Each row comes from the steps of one walk. Every step used is in the known rows, and no mark comes twice. Write the walk behind each row, first mark first.
In the rows, zero is written as 128.
Known rows
W > P: [179 136  67 153  81 116 144 107  77 151 140 129 156 162 120 166 170  69
 140 111 126 151 127 113]
F > P: [153 111  66 153  99 116 125 138 131  98 129 144 160 181 109 115 140 137
 155 137 162 115 120 123]
W > P > C > V > F: [155 150 101 163 107 116 125  98  92 163 143 136 158 183 110 149 132 103
 169  91 135 125 147 121]
V > W > J: [166 120  69 143 109 125 140 129  97 127 129 162 175 170  91 160 178  81
 167  98 167 114 115  75]
W > V > F > J: [144 126  71 186  93 126 138 116 107 132 115 156 118 193 114 138 103 130
 118  96 145 129 109 154]
J > W > P > C > V: [175 128  71 124  75 137 117 109 101 119 139 124 183 184  93 151 171 102
 168 112 133 118 149  84]
F > J > C: [183  99  37 124  88 152 125 146 133 109 127 164 135 185 117 169 137 145
 123 126 125 120 106 146]
W > V: [145 116  62 153  93  98 165 147 106 125 117 154 153 174 109 142 144 124
 134 100 108 137 108 126]
P > W > J > C > V > F: [159 128  91 163 113 130 124 108 114 167 149 154 138 172 111 152 132 106
 167  99 120 118 127 127]
F > P > C > J: [163 115  70 141 106 115 119 137 116 105 104 124 173 198 120 163 103 159
 140 112 159 119 133 116]
C > J > F > P > W: [168  91  51 158 111 118 129 126 137 130 116 131 134 184 128 138 140 126
 143 145 157 124 105 131]
F > J > W: [154 111  57 162  70 141 137 101 102  98 133 138 143 207  67 144 143 116
 114 114 145 128 104 101]
P > C: [157 119  71 118  96 107 143 148 108 109 126 141 181 194 114 150 164 137
 158 101 160 118 138 119]
V > W: [171 130  73 132 111 129 123 116 106 126 114 147 182 197 108 163 148  96
 159 106 154 129 127  90]
V > W > P > C: [172 134  63 121  92 103 146 139  87 116 119 132 194 188 117 164 171  90
 157 101 166 135 140 101]
J > W > V > F: [125 137  89 190 108  89 168 114  88 150 135 150 140 188  87 140 116 111
 132  84 115 141 109 127]
P > W > J > C > V: [186 104  60 119  90 157 110 128 132 132 145 154 156 164 106 160 170 111
 171 123 111 106 127 102]
W > V > F > P > C > J: [150 121  74 157 112 101 132 141 112 113 100 128 167 197 119 158  88 158
 136 102 151 124 128 126]
W > J: [160 115  71 150  99 122 146 130  98 133 145 160 156 160  93 153 183  99
 160  99 151 113 114  94]
C > V: [176 125  82 132  89 153 100  99 117 137 139 137 164 181 104 148 155 119
 172 116 117 112 143  97]
V > W > P > C > J: [178 131  69 137 103 116 125 121  89 127 102 118 181 195 124 190 115 116
 136  98 148 138 137 103]

Write each row's walk
[144 105  80 173 105 104 136 127 135 135 129 141 133 179 134 114 132 105
 153 125 158 132 114 148]  V > F > P > W
[139 109  49 166  74 112 167 134 102  99 116 149 144 191  78 136 135 122
 109 104 116 138  94 113]  F > J > W > V
[183  98  38 148 123 127 149 118 105 158 136 149 134 171  93 172 196 117
 151 129 154 108  95  97]  P > W > J > F
[154 115  68 148  87 120 140 109  93 104 126 121 172 210  72 169 127 129
 123 102 137 132 119  85]  P > C > J > W
[153  95  66 155  95 113 133 135 141 118 125 139 141 178 134 116 149 108
 152 135 156 129 113 139]  F > P > W
[163 108  46 123 117 106 142 160 122  90 116 146 187 194  95 139 170 146
 167 128 198  97 123  97]  V > W > J > F > P > C
[153 129  78 181  95 138 123 102 107 138 123 152 119 197 115 143 109 128
 126 100 158 124 116 150]  V > F > J
[130 122  76 190 110  94 144 130 117 112 122 142 148 187  94 117  95 137
 136 117 148 126 109 126]  C > J > W > V > F > P
[160 105  46 126 112 106 144 160 121  92 124 145 178 189  96 136 173 154
 163 129 191  97 123 107]  W > J > F > P > C
[154  96  64 159  98 114 147 143 122 121 138 157 146 157 110 128 179  89
 162 118 169 114 106 109]  F > P > W > J
[194 116  39 140 124 125 134 109  90 152 114 122 154 194 103 200 147 147
 132 125 145 120 115 100]  W > P > C > J > F
[129 130  91 189 114  86 164 123 102 166 128 151 129 179 122 136 116 104
 141  86 118 144 112 151]  P > W > V > F
[162 135  76 172  85 144 114 100 103 135 124 142 132 193 114 144 118 116
 137 103 158 122 130 138]  W > P > C > V > F > J
[139 112  56 156  86  96 170 140  97 103 111 137 164 193  81 153 124 131
 116  96 110 140 104 103]  P > C > J > W > V
[173 122  72 139 105 139 124 120 103 128 132 159 179 169  87 158 179  81
 178 101 160 107 124  64]  C > V > W > J
[197 120  38 136 129 127 131 109  90 149 107 122 162 199 101 204 144 139
 136 124 152 120 116  90]  V > W > P > C > J > F
[141 113  58 165  86 102 166 130  96 112 114 138 156 190  80 155 122 125
 112  98 101 143  99 103]  C > J > W > V
[192 144  68 141  88 133 121  95  82 146 127 128 178 172 113 171 166  51
 158 114 133 145 137  83]  C > V > W > P
[190 110  54 119  82 173  94 118 135 119 134 151 149 182 107 159 144 137
 153 128 113 106 129 117]  F > J > C > V
[160 138  93 158 113 132 117 103 111 165 148 151 144 181 108 156 121 121
 163 100 112 120 134 129]  J > C > V > F
[157 116  70 160  87 128 135  94  92 117 130 123 160 205  70 170 122 120
 118 106 123 137 112  85]  C > J > W
[151 120  77 165 111 121 119 131 133 119 141 154 152 172  99 119 127 131
 168 127 155 104 122 121]  W > J > C > V > F > P
[177 132  75 113 105 140 106 118 115 114 113 140 200 201 103 158 153 103
 179 108 157 114 146  76]  P > C > V > W
[171 132  61 160  71 115 154  96  68 135 147 123 159 174  88 164 173  60
 127 112 123 155 117  91]  J > W > P
[174 128  71 117 106 138 103 124 124 102 110 141 202 201 102 145 148 108
 181 117 168 109 144  78]  F > P > C > V > W
[143 103  60 157  90  94 169 150 118 130 113 149 141 172 126 134 147 107
 134 105 109 144 102 138]  P > W > V
